Known rows, with every step that occurs:
V B L M Y: [ -0.1  15.8 -23.5 -33.3   3.4  23.3  -3.0  -2.1  17.3 -31.7   1.7 -42.2
   7.1  -9.9  18.6  32.9  18.0  10.2 -23.9  12.5  -1.7  -4.5   7.2  -1.7
   2.1  29.5   0.2 -28.3]
Z X U P S: [ 18.6  16.8 -12.8  18.2  22.8  46.0   2.6 -17.7   4.4 -13.7  -7.8  -0.3
  -3.9   0.1  -3.3  -4.2  21.9  18.0  38.2   2.2  18.8  -4.3   0.2 -18.1
  15.6  52.2  -5.0 -25.4]
H V B L M Y X: [  4.6  13.1 -26.6 -47.7   3.1  16.8 -12.0  -8.0  23.7 -30.9  -7.0 -14.2
  -0.1 -14.2  27.2  69.8  14.4  30.7 -66.2   7.5  -3.6  30.6   3.5   2.9
   3.9  31.8   9.7 -16.8]
V B L M: [  3.0  16.6 -25.9 -25.5  -0.6  28.2  -4.5   4.6  23.3 -23.6  -0.8 -39.7
  18.9  -1.1  20.5  36.6  17.0  10.6  -6.1   6.5   3.2  -8.2  18.1  -6.4
   8.2  21.2 -18.7 -28.5]
M L B V: [ 19.2  19.0 -40.2  14.6  23.0  34.4  -7.3  -7.8  13.6 -48.5  -6.7 -14.6
 -37.7   4.2   0.3 -11.5  20.5  22.4 -22.9   3.2  11.1   9.3  -6.1 -33.3
   4.3  30.9  49.6 -21.3]
R Y X U: [ 18.4  -1.6 -22.6  -2.6  25.0  35.5  12.3 -20.5  19.3 -17.6  -4.5   4.5
 -12.0 -14.7   4.6  13.4  28.9  43.6  16.8  -5.4   3.6 -12.0 -13.2 -16.4
  10.2  24.7 -38.1  -5.2]
Y M L B V: [  9.6  11.4 -27.9  30.3  23.3  41.0 -15.1  -9.1  17.9 -29.9  -9.9  -6.1
 -20.4  12.2   5.7  28.6  29.9  15.0  -2.5   6.6  10.5   5.6   7.2 -41.0
   1.1  37.3  41.3 -14.4]
R Y M L B: [ 14.5  -3.1 -24.2  38.9  22.2  34.0  -4.6 -19.0  17.3 -33.3  -9.5   3.9
 -11.9  -2.0   1.5   9.5  33.8  38.0  12.5 -20.0  -0.6 -11.9 -10.9 -30.4
  -0.7  16.5   7.0  -6.5]
P U: [  7.0  17.4 -30.4  -9.0  28.1  41.7   8.8  10.4  28.8 -22.4  -8.2 -10.7
 -10.2  -9.2  -5.7  20.1  19.4  -1.7  22.1 -20.6  -6.1 -19.7 -10.0 -17.6
  11.6  25.1 -34.7 -29.1]
D U X: [ 34.4  16.0 -19.2  -1.4  34.5   0.6  -0.8  -6.7   3.0 -16.5  11.2 -16.9
  34.8 -11.0 -12.8 -17.5  35.5 -23.2   6.0  18.1  24.2  -8.0  -1.1  -1.6
  11.7  47.1  -2.3 -32.4]
Y M L: [ 10.5  17.0 -18.1  23.3  27.8  49.2  -9.6 -10.6   1.7 -23.5  -6.7  -1.3
 -10.3  11.0  -4.3  31.5  41.7  -5.0  -7.9 -11.2   8.1   7.2   7.7 -27.9
   8.7  30.6  24.2 -23.1]
Y X: [ 24.7  18.7 -31.5  -7.7  12.2  42.4   4.0 -23.8  45.7 -21.4  -7.0  10.7
 -23.5  -2.2  14.3  27.3  29.1   1.7   2.5  16.9  17.3   0.6  10.4 -15.9
  22.6  29.1 -35.3  -7.8]
X U: [ 17.2  11.2 -20.4  -8.7  36.1  33.1   9.1  21.0  22.6 -14.4  -4.7 -13.6
   1.0  -7.7 -15.8   8.9  27.3   4.6  -7.4 -20.0  -5.4  -3.9  -9.5 -21.8
  16.4  49.2 -15.8 -32.5]
P S: [ 12.3  20.5 -31.6  21.5   6.1  50.4 -17.1  -4.3  40.5   0.4  -8.7  24.0
   0.2  -4.7   9.1 -12.2  14.0 -19.0   1.2 -47.1  -7.0  11.0 -13.1 -13.8
  17.4  34.8 -26.2 -41.4]
S P U K: [ 19.4  20.4 -19.5  33.0  47.9  51.8  13.6 -27.3  63.6  -1.2  -0.7  -1.9
   1.5 -12.0 -14.3  19.0  26.5 -16.9  36.0  -5.5 -20.8 -14.6   1.6 -16.0
  10.9  11.9 -33.3 -26.5]
M L B: [ 23.9  17.1 -38.8  21.5  22.5  31.6  -1.9   0.2  30.6 -51.1  -7.2  -1.4
 -34.5   4.4  -6.2  -9.6  32.1   6.7 -22.9 -13.3   7.2   8.9  -8.5 -29.9
  10.6  31.7  27.4 -21.1]
H V B L M: [  8.2  13.7 -27.7 -36.6   2.5  18.5 -14.5   7.5  25.5 -24.2 -10.1 -21.1
  21.4  -7.5  20.2  59.9  10.8  26.3 -56.4 -13.1  -7.1  21.6   9.4  -1.4
   8.7  21.3  -0.5 -26.2]
Z X Y: [ 27.7  34.4 -23.5  19.4  10.3  27.4   1.4 -27.2   7.1 -40.7  -1.7   5.5
 -10.6  -7.3   1.2   8.3  13.2  -3.2  43.6   3.3  -4.6 -36.1   2.4 -11.8
  16.4   8.9 -16.8 -19.8]
M L: [ 20.5  25.8 -27.8   5.6  27.8  45.1   0.2  -9.7  -6.2 -39.7  -1.7  -9.5
 -24.7   3.1 -11.9  -7.5  35.4  -3.2 -28.7 -19.4   7.6  11.3  -5.3 -16.9
  13.7  22.4  29.3 -31.9]
V B L: [  5.1  12.0 -24.3 -22.5   4.9  36.3   2.4  19.1  -2.7 -26.9   0.1 -47.4
   6.4  -7.5   8.3  34.7  20.5  17.6  -6.2   5.9   9.7   4.1  10.6  -6.1
   5.6  28.1  -6.7 -30.6]
R Y: [ 24.1   3.8 -26.1  10.7  17.8  32.7   5.5 -20.1  23.1 -26.4  -7.2  -6.0
  -0.6 -17.5  -1.3 -15.3  21.4  29.9   7.2 -23.7  -6.1 -25.6 -14.4 -12.4
   9.6   5.6 -26.2 -16.4]
D U P: [ 32.9   1.7 -13.2  -2.1  30.9  17.9  -2.2 -12.5  24.6 -33.3  -4.9 -20.5
  19.3 -12.8 -13.3 -27.0  32.7  -1.9 -24.4  14.8  21.3  -8.4  13.3  -0.8
  11.2  53.0   8.4 -27.0]
Y M: [ 14.3  11.7 -19.0  18.8  19.9  42.3  -8.5  -6.1  37.6 -10.9 -11.6   0.4
   5.7   4.0   3.1  38.0  32.2  -7.9   8.7  -5.3   2.1 -10.8  12.5 -26.2
  13.5  31.9 -14.5 -18.3]
V B: [ 10.1  20.7 -26.5 -18.6  14.1  30.9   2.2  15.4  14.0 -13.9  -1.9 -21.7
   1.2  -7.7   9.1  22.9  19.5   0.2 -10.8  -5.5  -2.4 -23.3  11.7 -11.3
   8.5  21.7 -21.4 -27.2]
H V B L: [  9.5  10.1 -26.5 -33.4   6.3  25.1  -9.3  19.5   4.7 -26.3  -9.5 -28.3
  10.5 -12.2  10.6  58.3  13.5  32.4 -55.2 -14.2  -1.5  31.5   3.0  -0.9
   6.8  26.3   8.2 -27.7]
D U: [ 28.9  14.3 -24.1  -1.3  26.7  18.9  -0.5   1.7  25.7 -30.8  -3.1 -11.3
  14.4 -13.5 -12.2 -26.2  27.5 -13.8  13.1   7.3  11.0  -7.1   2.5   0.8
  12.1  51.7  -9.0 -32.3]
H V B L M Y X U D: [  5.7  -2.1 -19.3 -51.9  15.9  12.9 -13.0   1.2   8.9 -23.4   0.5 -23.6
  10.7 -16.1  16.1  63.9  21.5  36.3 -80.1  -0.9  -5.6  41.5  -4.0   8.3
   7.6  51.5  18.4 -20.6]
S P U X Y: [ 22.6  20.9 -17.7  22.9  58.1  40.1  15.6 -17.6  24.8  -5.9  14.1  -1.5
  15.9 -15.2 -14.7  30.9  27.5 -14.9  34.1  -7.2 -13.9 -15.1  -9.7 -20.2
  12.2   8.4 -22.9 -28.3]

Rows:
[  0.7   0.1 -17.4 -40.8  13.3  22.7  -2.6  -2.4   7.1 -23.0  10.1 -41.9
   8.8  -9.8  16.7  40.6  27.9  20.6 -33.3  18.9   4.9  11.2   4.9   3.1
   6.8  52.0   0.8 -22.7] | V B L M Y X U D
[ 17.1  25.7 -29.4 -20.6  11.9  19.9  -5.1 -49.4  74.3 -30.7  -4.3  13.5
 -14.5  -7.2  23.9  15.1  22.7 -11.6 -28.2  17.5  -7.6 -16.2   2.3  -8.5
  15.6  30.5 -18.4 -11.0] | L M Y X
[ 18.9   1.7 -18.1 -25.7  35.9  28.0   6.3 -19.6  17.1 -29.4   6.6  -7.4
 -31.3 -21.7  -5.6  10.4  37.2   7.2 -47.4  12.8   1.7  16.5 -21.2  -1.5
  12.5  68.2  13.2 -16.2] | M Y X U D
[  8.7  10.3 -18.6 -17.0   7.4  17.6  -4.0 -37.0  51.0 -31.8  -0.6 -26.5
  -0.4  -6.6  10.4  34.0  28.5   4.7 -30.3  20.5  -2.6  15.3   0.5  -4.7
   8.1  42.1  -1.7 -21.7] | B L M Y X U K
[ 12.5  12.9 -25.3 -18.3   4.6  26.2  -4.4 -26.1  43.8 -46.2  -2.8 -33.3
   2.9  -9.0   8.5  13.1  20.8   7.3 -24.8  11.6   1.0  12.6  -4.4  -3.2
  11.0  34.6   8.2 -28.0] | B L M Y
[ 18.1  12.6 -24.5 -14.9  26.8  40.1   9.9  -3.5  33.2 -13.8  -5.0   6.5
 -18.7  -3.4   4.0  34.2  32.6  10.3   2.2  10.3  13.0   6.4   2.6 -21.1
  20.3  48.7 -33.0 -12.7] | Y X U
[ 10.7  16.0 -23.8  27.6  21.4  21.6 -20.3 -10.3   5.9 -40.0  -1.1   2.3
 -13.2   0.7   4.7  38.2  19.7   1.8 -29.7 -17.6 -20.2 -18.5   1.5 -35.6
  -0.3  14.8  33.3 -20.0] | X Y M L B V
[ 14.4  20.7 -12.3  35.1  64.0  48.7   9.5 -21.7   2.1  -7.9  15.3   1.6
  11.0  -4.9 -16.4  46.1  38.4 -14.0  33.6  -7.1  -9.3  -3.3  -6.5 -27.1
   6.2  11.1   3.4 -27.3] | S P U X Y M L
[ 14.1  14.0 -17.4 -15.9  29.1  19.6   6.7 -30.3  35.6 -23.9   0.6  -0.6
 -35.7 -19.7  -1.6  24.2  34.3  -5.6 -45.1  15.8  -8.9   2.4 -13.5  -8.7
   4.6  53.9   2.1 -14.8] | M Y X U K
[ 14.5  14.4 -22.6  32.5  20.6  19.1 -15.9  -3.9  18.6 -42.7  -2.0  13.7
 -10.3   1.1  -0.8  39.3  29.1 -10.0 -29.0 -30.3 -23.3 -18.2  -0.8 -32.9
   4.8  15.8  15.3 -20.1] | X Y M L B
[ 13.5  12.8 -21.3 -25.8  32.5  30.1  11.1 -16.2  24.0 -32.0   0.1  -1.0
 -38.9 -20.5  -1.5  20.9  32.0   7.8 -32.3  17.0   0.4  10.9 -18.6 -10.2
   7.5  60.8   5.9 -14.9] | M Y X U
[ 18.6  19.3 -24.1  21.1  52.3  64.8  19.6 -10.0  49.0 -11.7  -1.2  -2.8
  -2.8 -13.2 -14.0  15.1  24.7  -1.5  53.1  -4.0  -9.6  -5.1  -4.5 -18.4
  14.4  20.8 -29.0 -26.3] | S P U
[ -4.6  11.4 -20.5 -41.8   9.4  24.8   2.7   1.3  14.0 -25.6   3.8 -36.2
   0.8  -8.2  21.2  51.7  23.2  20.1 -16.8  23.2   3.6   5.5   7.8  -5.5
   2.1  44.4  -6.0 -22.1] | V B L M Y X U
[ 23.6  10.7 -44.4  11.6  12.4  22.6  -7.4  -1.3  64.2 -34.4 -13.8 -15.7
 -20.2  -4.7  12.4  -4.6   4.6  24.5  -2.5  16.0   4.5 -13.4  -0.6 -35.2
   7.5  35.8   6.2 -12.9] | L B V
[ 15.4  15.2 -16.2  18.9  18.0  22.8 -13.8  -6.9  24.4 -25.4  -2.4   9.4
   9.4  -6.3   1.3  46.3  23.0 -19.0 -20.1 -29.7 -27.6 -30.8   4.9 -23.7
  10.4  10.7 -14.6 -24.0] | X Y M
[ 12.8  21.5 -25.0 -25.6  21.0  18.4  -1.1 -36.9  66.4 -25.9  -2.5  10.1
 -11.4  -8.1  17.5  19.5  24.7  -6.1 -27.6  12.9 -10.2 -12.1  -2.7 -11.8
  13.9  43.2 -16.2 -14.1] | L M Y X U
[ 12.8  16.9 -20.2  40.3  61.1  42.0   4.2 -21.3  11.8 -11.9  12.7  -4.7
   2.3  -4.3  -7.0  43.3  27.5   4.3  37.0   9.1  -6.6  -4.4  -6.2 -37.8
  -1.2  16.3  20.3 -20.2] | S P U X Y M L B V
[ 16.2  13.7 -28.3  -9.2  -0.2  32.7  -6.3 -18.1  50.5 -35.8  -6.4 -30.5
  18.1   1.2  10.9  17.0  19.9   6.6  -3.8   4.2   7.4   8.1   8.5  -9.0
  19.0  23.5 -14.8 -28.1] | B L M
[ 24.6  -1.1 -20.7 -15.0  31.2  37.7   4.2  -7.2  25.3 -10.3   3.2  -1.9
  -8.6  -4.7  -1.2  21.8  38.9  10.1 -16.4   4.1  13.7  12.8  -1.2 -10.0
  26.5  57.8 -23.3 -13.9] | Y X U D
[ 18.1  10.3 -21.8 -25.2  24.8  15.7  -6.2 -39.8  60.3 -23.7   3.9   3.5
  -3.5  -9.5  13.3   8.7  29.4  -6.2 -42.7   9.2  -9.3  -6.8  -5.6  -3.0
  19.0  50.5  -9.0 -15.3] | L M Y X U D
[  4.1   1.2 -16.4 -17.0   7.8  34.9  -9.9 -32.1  39.9 -29.5  -2.5 -17.3
   1.2  -6.2  16.5  24.5  25.6  18.7 -37.5   8.3   9.3  33.7  -4.5  -7.1
   9.3  56.5   9.2 -25.9] | B L M Y X U P S
[ 20.2  28.0 -23.5  43.9  12.4  27.1  -7.0 -25.1   6.4 -48.3  -4.2  14.4
 -20.7   5.3   4.2  27.6  23.0   4.3  48.6   7.4  -0.3 -26.3   4.8 -28.2
   7.8  18.8  10.0 -10.7] | Z X Y M L B
[ 15.5  13.3 -18.0 -26.3  24.1  17.5  -2.3 -46.0  65.1 -27.6  -3.5   4.2
  -8.5  -7.4  16.9  19.4  28.3   0.8 -51.7  18.4  -4.0 -13.5   4.2 -12.6
  13.3  44.5  -5.3 -11.4] | L M Y X U P
[ 13.0  -0.6 -10.8   2.9  32.7  41.6  -4.2   6.8  22.9  -1.9  -7.4  -3.4
   9.0  -5.4  -9.0   0.5  27.1   8.4 -39.5 -35.3   0.6   9.4  -7.2 -22.1
  13.8  58.1  -2.9 -37.8] | X U P S
[  6.0  16.6 -17.6   2.9  36.2  15.1  -1.9   0.4  -2.8  -8.7   9.7  -5.0
  18.2  -6.7  -3.3  57.9  27.8 -19.5   7.5 -20.5 -10.9 -32.1 -10.4 -26.0
   6.0  12.5 -24.6 -27.6] | P U X Y M
[  5.4  14.1 -23.9  15.3  37.9  10.7  -3.8   4.1  -3.5 -24.0   9.5  -1.6
   2.3  -0.8  -4.3  52.4  32.1 -12.1   1.9 -21.2  -7.8 -21.8 -15.1 -35.2
   1.2  17.8  -0.9 -23.8] | P U X Y M L B
[ 13.2  10.4 -26.7  36.0  23.2  38.1 -11.3  -3.4  31.2 -32.5 -11.1   5.5
 -18.4  12.6   0.3  30.2  39.3   2.6  -1.9  -6.5   7.6   5.0   5.1 -38.0
   6.9  38.7  23.8 -14.5] | Y M L B
[ 21.2  -1.6  -9.2 -10.2  40.3  31.6   7.6   6.8  19.5 -17.2  -6.6 -23.0
   6.3  -6.8 -16.7   8.2  32.5  15.9 -45.4 -12.7   5.2  -4.9   1.9 -22.8
  15.3  51.5   1.4 -27.8] | X U P
[ 23.8  16.2 -18.9  28.0  29.9  -1.5 -13.5 -13.6  -1.1 -22.3  13.9   2.8
  14.9   3.0  -1.3  42.4  37.8 -21.0 -32.9 -12.7  -2.2 -16.6  -5.2 -34.4
   7.3  13.8  16.7 -20.8] | U X Y M L B
[ 13.2  -1.8 -19.1 -26.3  14.9  25.7  -4.3 -25.5  32.1 -37.2   5.8 -32.8
   4.6  -9.0   6.6  20.7  31.3  17.4 -32.2  17.5   7.3  28.4  -7.5   2.0
  16.2  56.7   9.3 -22.4] | B L M Y X U D
[ 22.0  26.6 -20.3   8.7  25.8  39.8  13.6  -6.1   4.6 -23.9  -5.8  -9.0
  -9.8  -1.8  -8.5   3.5  22.2  14.9  63.8  14.6  14.5 -14.2  -1.6 -17.4
  17.3  44.9 -14.8 -22.2] | Z X U
[ 16.9  17.3 -12.8  32.6  59.4  43.9  10.0 -18.6  24.3   1.1  12.5   1.8
  21.2  -9.6 -11.5  50.8  32.2 -16.2  43.3  -3.7 -13.1 -15.0  -3.6 -26.2
   9.0  11.7 -21.5 -24.2] | S P U X Y M
